Each row comes from the steps of one walk. Every step used is in the known rows, and no mark comes twice. Write the walk behind each row, first mark first.
Known rows
nodus-senok-biga-ribebo-suvuko: 0.252  -0.201  -0.156  -0.333  -1.826  1.076  2.506  -0.369  0.312  0.341  0.430  -2.419  1.549  -0.883  0.466  -1.606  0.728  -2.275  0.752  0.559  0.680  -2.117  -0.049  0.308
mituvad-kevon-ribebo-suvuko: 0.636  1.156  -0.211  -1.034  -0.989  0.571  0.457  -0.037  1.576  -1.020  1.464  3.430  0.679  -0.200  -1.140  -2.846  -0.778  0.099  -0.138  0.820  0.693  0.271  0.122  0.466
zuza-mituvad: 0.827  0.834  1.328  0.397  0.853  -1.577  0.262  -0.112  0.313  -0.944  0.451  -2.865  -0.462  -0.439  1.555  0.271  0.366  0.561  1.390  0.185  -0.029  0.027  0.136  0.418
senok-zuza-mituvad-nobop: 3.916  1.906  1.093  -0.120  1.111  0.237  0.821  0.649  -0.560  -0.595  1.508  5.019  0.711  -1.034  2.365  -0.111  -0.485  2.396  2.960  0.709  0.524  -0.692  0.765  0.098
nodus-senok-biga: 0.713  -0.504  0.872  -0.557  0.275  1.269  1.814  0.305  2.570  1.459  0.258  -1.351  -0.180  -0.807  2.940  0.131  -0.182  -1.345  2.839  0.391  -0.020  -0.663  0.007  -0.190
suvuko-ribebo-biga: -3.034  0.856  0.231  0.164  -1.313  0.858  -0.653  -0.891  1.976  1.701  -0.656  -0.989  2.914  -0.370  -1.192  2.742  -0.044  -2.332  0.114  -1.126  0.306  -0.618  -0.297  0.213
zuza-senok-biga-ribebo: 2.777  -0.950  -0.114  -0.272  -1.499  -0.031  1.782  -0.550  -1.773  1.301  -0.370  -2.713  0.930  -0.466  -0.583  0.083  1.498  0.328  3.316  0.195  0.282  0.930  0.149  0.159
ribebo-kevon: -2.210  0.756  -0.527  0.070  -2.018  0.786  0.410  -0.907  3.354  -0.004  -0.680  -3.251  -0.110  -0.085  0.922  -1.609  -0.145  -0.520  -0.914  1.214  -0.492  -0.173  0.087  -0.546
suvuko-ribebo-biga-senok-zuza: -1.589  -0.049  0.257  -0.853  -1.095  3.845  0.316  -2.149  -0.776  4.023  1.502  -0.736  0.147  -0.109  0.676  1.791  -1.183  0.110  1.178  -1.124  0.593  -0.013  0.491  0.546
zuza-senok-biga: 2.564  0.184  0.250  -0.272  -0.102  0.766  1.045  -0.128  1.774  0.915  -0.788  -3.340  -0.532  -0.324  0.580  -1.026  1.661  -0.055  4.944  0.345  0.720  1.798  0.282  -0.203
kevon-ribebo-biga-senok: -0.545  -0.025  0.354  -0.619  -2.260  2.538  -0.071  -1.969  0.751  3.964  0.631  -0.540  0.858  0.164  -0.075  -0.958  -0.313  0.001  1.015  -1.258  -0.097  1.177  -0.068  -0.083
ribebo-biga-senok-zuza-mituvad-nobop: 3.322  1.945  1.114  -0.020  0.415  1.612  0.893  -0.128  -1.047  1.882  1.317  3.587  1.538  -0.970  2.288  -0.720  -0.288  2.165  3.366  -0.165  0.597  -1.015  0.766  -0.104
mituvad-kevon-ribebo-biga-senok: 0.452  0.155  0.192  -0.867  -1.322  2.445  0.033  -1.446  -0.419  4.392  1.135  1.496  1.313  0.272  -0.528  -1.388  -0.921  1.091  1.112  -1.070  -0.123  0.812  0.129  -0.115
nobop-mituvad: 1.697  0.096  0.122  0.091  -0.198  1.229  0.124  -0.037  0.104  1.789  1.359  1.705  -1.261  -0.022  0.477  0.283  0.040  -0.715  0.699  -1.328  -0.168  -0.440  0.400  1.179
nodus-senok: -0.353  -0.385  1.976  -0.421  0.627  1.050  1.156  0.141  1.605  0.171  0.856  1.407  0.289  -0.550  1.625  -0.170  0.638  -1.697  0.069  -0.181  -0.252  -1.952  0.002  -0.076
ribebo-biga: -2.215  0.800  -0.252  0.235  -1.792  0.309  -0.222  -0.526  1.791  1.854  -1.272  -1.459  1.453  -0.267  -0.225  -0.697  0.609  -1.351  0.195  -0.688  0.201  -1.225  -0.144  -0.064
kevon-ribebo: 0.194  -0.068  0.475  -0.907  -1.516  0.091  -0.359  -0.708  2.833  -0.741  1.214  3.153  -0.546  -0.146  0.241  -0.045  -1.004  0.456  0.268  0.480  -0.240  2.684  -0.108  0.392
zuza-senok-biga-ribebo-suvuko: 1.353  0.198  -0.476  -0.121  -2.030  0.729  2.057  -0.504  -0.146  -0.030  -0.261  -3.785  1.303  -0.577  -0.984  -2.236  1.877  -1.501  2.091  0.567  1.177  -0.477  0.110  0.289
biga-senok-zuza: 0.460  -0.533  0.127  -0.952  -0.243  3.303  0.752  -1.595  -1.952  2.855  1.872  0.186  -1.625  0.145  1.451  -0.026  -1.226  1.549  1.019  -0.347  0.392  0.264  0.649  0.442
zuza-senok: 1.949  0.342  1.192  -0.043  0.167  0.401  0.143  -0.255  0.469  -0.537  -0.412  -1.078  -0.154  0.067  -1.324  -1.642  2.947  -0.165  2.745  -0.283  0.712  1.020  0.321  -0.069
suvuko-ribebo-biga-senok-zuza-mituvad-nobop: 2.944  1.960  1.389  -0.059  0.655  2.007  0.593  -0.423  -0.988  1.889  1.691  3.902  2.407  -1.041  1.608  1.489  -0.743  1.567  3.343  -0.518  0.655  -0.683  0.669  0.082
mituvad-zuza: 0.673  -0.065  0.528  0.632  0.673  -0.280  0.157  0.268  -1.389  2.099  0.783  1.750  -0.507  -0.105  0.644  1.872  -0.453  -0.028  0.265  0.118  0.737  -0.121  0.089  0.261
nodus-senok-biga-ribebo-kevon: -1.139  -0.438  -0.233  -0.348  -2.988  0.994  2.317  -1.090  2.664  1.407  -0.355  -4.351  0.729  -0.781  2.113  -0.807  -0.121  -1.139  0.432  1.418  -0.714  -0.846  0.052  -0.465

Which walk is each row?
-0.744  -0.026  0.103  -0.015  -1.260  2.519  0.159  -1.493  -1.061  4.489  -0.105  -2.507  1.378  0.297  -0.246  -0.918  0.231  -0.212  0.874  -1.565  0.068  -0.402  0.026  -0.316 -> ribebo-biga-senok
-1.535  -0.107  -0.782  0.057  -3.154  0.214  1.087  -1.209  0.932  0.559  -0.506  -3.270  0.893  -0.249  0.161  -0.976  -0.062  -0.308  -1.349  1.278  -0.691  -0.620  0.044  -0.302 -> biga-ribebo-kevon
1.356  1.290  0.555  -1.258  -0.622  1.699  1.017  -1.076  0.601  0.149  2.817  1.832  -0.435  -0.270  0.486  -2.885  -1.079  1.200  1.143  0.772  0.873  0.462  0.547  0.836 -> biga-senok-zuza-mituvad-kevon-ribebo-suvuko
3.832  0.212  0.727  0.248  0.287  1.221  1.214  0.035  0.913  3.155  0.457  -1.429  -1.463  -0.353  1.392  0.242  1.380  -0.420  5.477  -0.226  1.107  1.395  0.562  0.567 -> nobop-mituvad-zuza-senok-biga
4.341  1.806  1.138  0.459  1.500  -0.626  0.548  1.051  -0.573  -0.857  0.733  4.132  1.779  -0.906  1.400  -0.284  0.080  1.874  2.606  0.387  0.233  -0.872  0.410  -0.345 -> zuza-mituvad-nobop
1.717  0.266  0.259  -1.349  -0.242  -0.158  -0.206  0.047  0.775  -0.097  1.788  6.233  0.016  0.040  -0.564  -0.730  -1.817  2.243  0.465  0.659  -0.355  2.149  0.177  0.360 -> mituvad-kevon-ribebo
0.345  0.088  -1.089  -0.125  -2.096  0.477  1.970  -0.426  -0.498  0.226  -0.059  -3.317  1.407  -0.587  -0.381  -1.482  0.442  -1.372  0.752  0.708  0.811  -0.997  -0.067  0.310 -> senok-biga-ribebo-suvuko
2.181  0.799  1.732  -0.928  2.409  -0.219  1.269  0.422  -1.308  0.581  2.248  2.964  -0.639  -0.566  2.069  -0.423  -1.057  2.334  1.570  0.667  0.005  -1.684  0.820  0.623 -> nodus-senok-zuza-mituvad-kevon
2.587  0.287  1.658  0.425  0.739  0.065  0.250  0.007  -0.357  1.186  0.204  0.325  -0.583  -0.027  -0.734  0.007  2.614  -0.125  2.916  -0.093  1.283  0.712  0.411  0.195 -> mituvad-zuza-senok
-0.974  -0.157  -1.212  -0.076  -3.282  0.414  1.724  -1.188  1.775  1.334  -0.701  -4.786  0.632  -0.516  1.261  -0.748  -0.473  -0.242  0.391  1.547  -0.615  0.106  0.034  -0.418 -> senok-biga-ribebo-kevon
4.071  -0.879  0.241  0.061  -1.235  0.471  1.903  -0.384  -2.342  3.264  0.703  -1.130  -0.014  -0.545  0.057  1.151  1.253  -0.066  3.731  -0.348  0.556  0.706  0.396  0.887 -> nobop-mituvad-zuza-senok-biga-ribebo
-0.844  0.018  0.165  -1.207  -2.146  3.515  0.383  -2.334  0.603  3.687  1.729  0.743  -0.964  -0.118  1.475  -0.443  -1.268  0.963  1.279  -0.599  0.399  1.042  0.488  0.669 -> kevon-ribebo-biga-senok-zuza
-0.889  -0.385  1.448  -1.131  0.064  2.146  1.360  -0.658  1.225  0.663  1.815  2.211  -1.587  -0.651  2.775  0.252  -0.490  -0.469  0.620  0.254  0.218  -1.601  0.525  0.611 -> nodus-senok-zuza
0.215  0.196  0.002  -1.545  -1.351  3.301  0.516  -1.790  -0.690  4.086  2.068  2.358  -0.519  -0.003  0.910  -0.930  -1.783  2.102  1.369  -0.535  0.323  0.549  0.689  0.578 -> mituvad-kevon-ribebo-biga-senok-zuza
-0.692  1.419  0.535  -0.997  -1.634  0.066  -0.038  -0.941  2.636  1.527  0.931  2.400  0.336  -0.571  0.909  -0.867  -1.154  1.204  1.430  0.143  0.072  0.530  0.326  0.804 -> senok-zuza-mituvad-kevon-ribebo-biga
3.286  -1.006  0.133  -0.016  -1.158  -0.186  1.811  -0.375  -2.382  2.322  0.062  -1.868  0.588  -0.538  -0.115  1.105  1.207  0.314  3.450  0.310  0.662  0.918  0.201  0.290 -> mituvad-zuza-senok-biga-ribebo
0.129  -0.017  -0.623  -0.151  -3.221  0.702  1.844  -1.288  1.999  1.095  -0.958  -5.326  0.516  -0.461  0.576  -1.658  0.962  -0.302  1.714  1.410  -0.244  0.549  0.218  -0.456 -> zuza-senok-biga-ribebo-kevon
1.825  0.529  1.986  -1.663  0.471  0.019  0.755  -0.294  1.837  -0.233  3.119  5.426  -1.129  -0.676  2.071  -0.266  -1.817  2.153  1.626  0.909  -0.228  1.025  0.550  0.894 -> nodus-senok-zuza-mituvad-kevon-ribebo
-0.690  0.844  -0.069  -0.676  -2.077  0.819  0.337  -0.629  3.384  -1.631  0.992  0.883  0.094  -0.285  -0.439  -2.327  -0.107  -1.324  -0.253  0.732  0.753  0.592  -0.105  0.532 -> kevon-ribebo-suvuko
1.797  1.102  0.694  -0.696  1.349  0.627  0.749  -0.485  -2.409  2.866  1.701  0.688  0.089  -0.215  1.175  -0.983  -1.098  3.016  1.924  -0.230  0.195  -1.039  0.807  0.486 -> ribebo-biga-senok-zuza-mituvad-kevon
3.530  1.944  1.302  -0.468  -0.433  1.689  0.706  -0.485  0.437  1.454  1.922  4.917  1.274  -1.061  2.259  -0.694  -0.901  2.395  3.596  0.053  0.469  0.257  0.683  0.102 -> kevon-ribebo-biga-senok-zuza-mituvad-nobop
1.836  0.141  -0.285  0.150  -1.683  0.555  2.077  -0.350  -1.024  1.024  0.120  -3.011  1.081  -0.644  -0.637  -1.333  1.759  -1.498  2.241  0.592  1.541  -0.627  0.139  0.481 -> mituvad-zuza-senok-biga-ribebo-suvuko
-0.580  0.842  1.560  -0.231  0.070  1.487  0.436  -1.906  -0.128  2.253  1.719  -3.324  -0.145  -0.519  1.995  2.122  -0.673  0.528  2.271  -0.703  0.477  0.087  0.519  0.865 -> suvuko-ribebo-biga-senok-zuza-mituvad
3.591  0.350  1.712  0.568  0.600  0.816  0.338  -0.053  -0.515  2.338  1.040  1.348  -1.327  -0.009  -0.387  0.075  2.691  -0.607  3.203  -0.978  1.168  0.399  0.648  0.908 -> nobop-mituvad-zuza-senok
2.701  0.466  1.144  -1.530  0.249  0.675  0.390  -0.956  -0.265  1.148  3.143  4.266  -1.131  -0.117  1.116  -0.515  -2.327  3.416  1.937  0.605  -0.170  2.236  0.595  0.766 -> biga-senok-zuza-mituvad-kevon-ribebo
0.056  0.735  1.518  -0.620  -1.012  1.194  0.561  -1.946  1.128  1.939  1.921  -1.957  -1.413  -0.541  2.731  -0.154  -0.736  1.441  2.401  -0.134  0.264  1.015  0.514  0.913 -> kevon-ribebo-biga-senok-zuza-mituvad
1.516  -1.176  -0.833  -0.274  -1.652  -0.308  1.658  -0.423  -2.057  1.624  -0.078  -2.040  1.009  -0.495  0.271  1.165  -0.445  0.271  1.636  0.394  -0.203  0.339  -0.047  0.180 -> senok-biga-ribebo
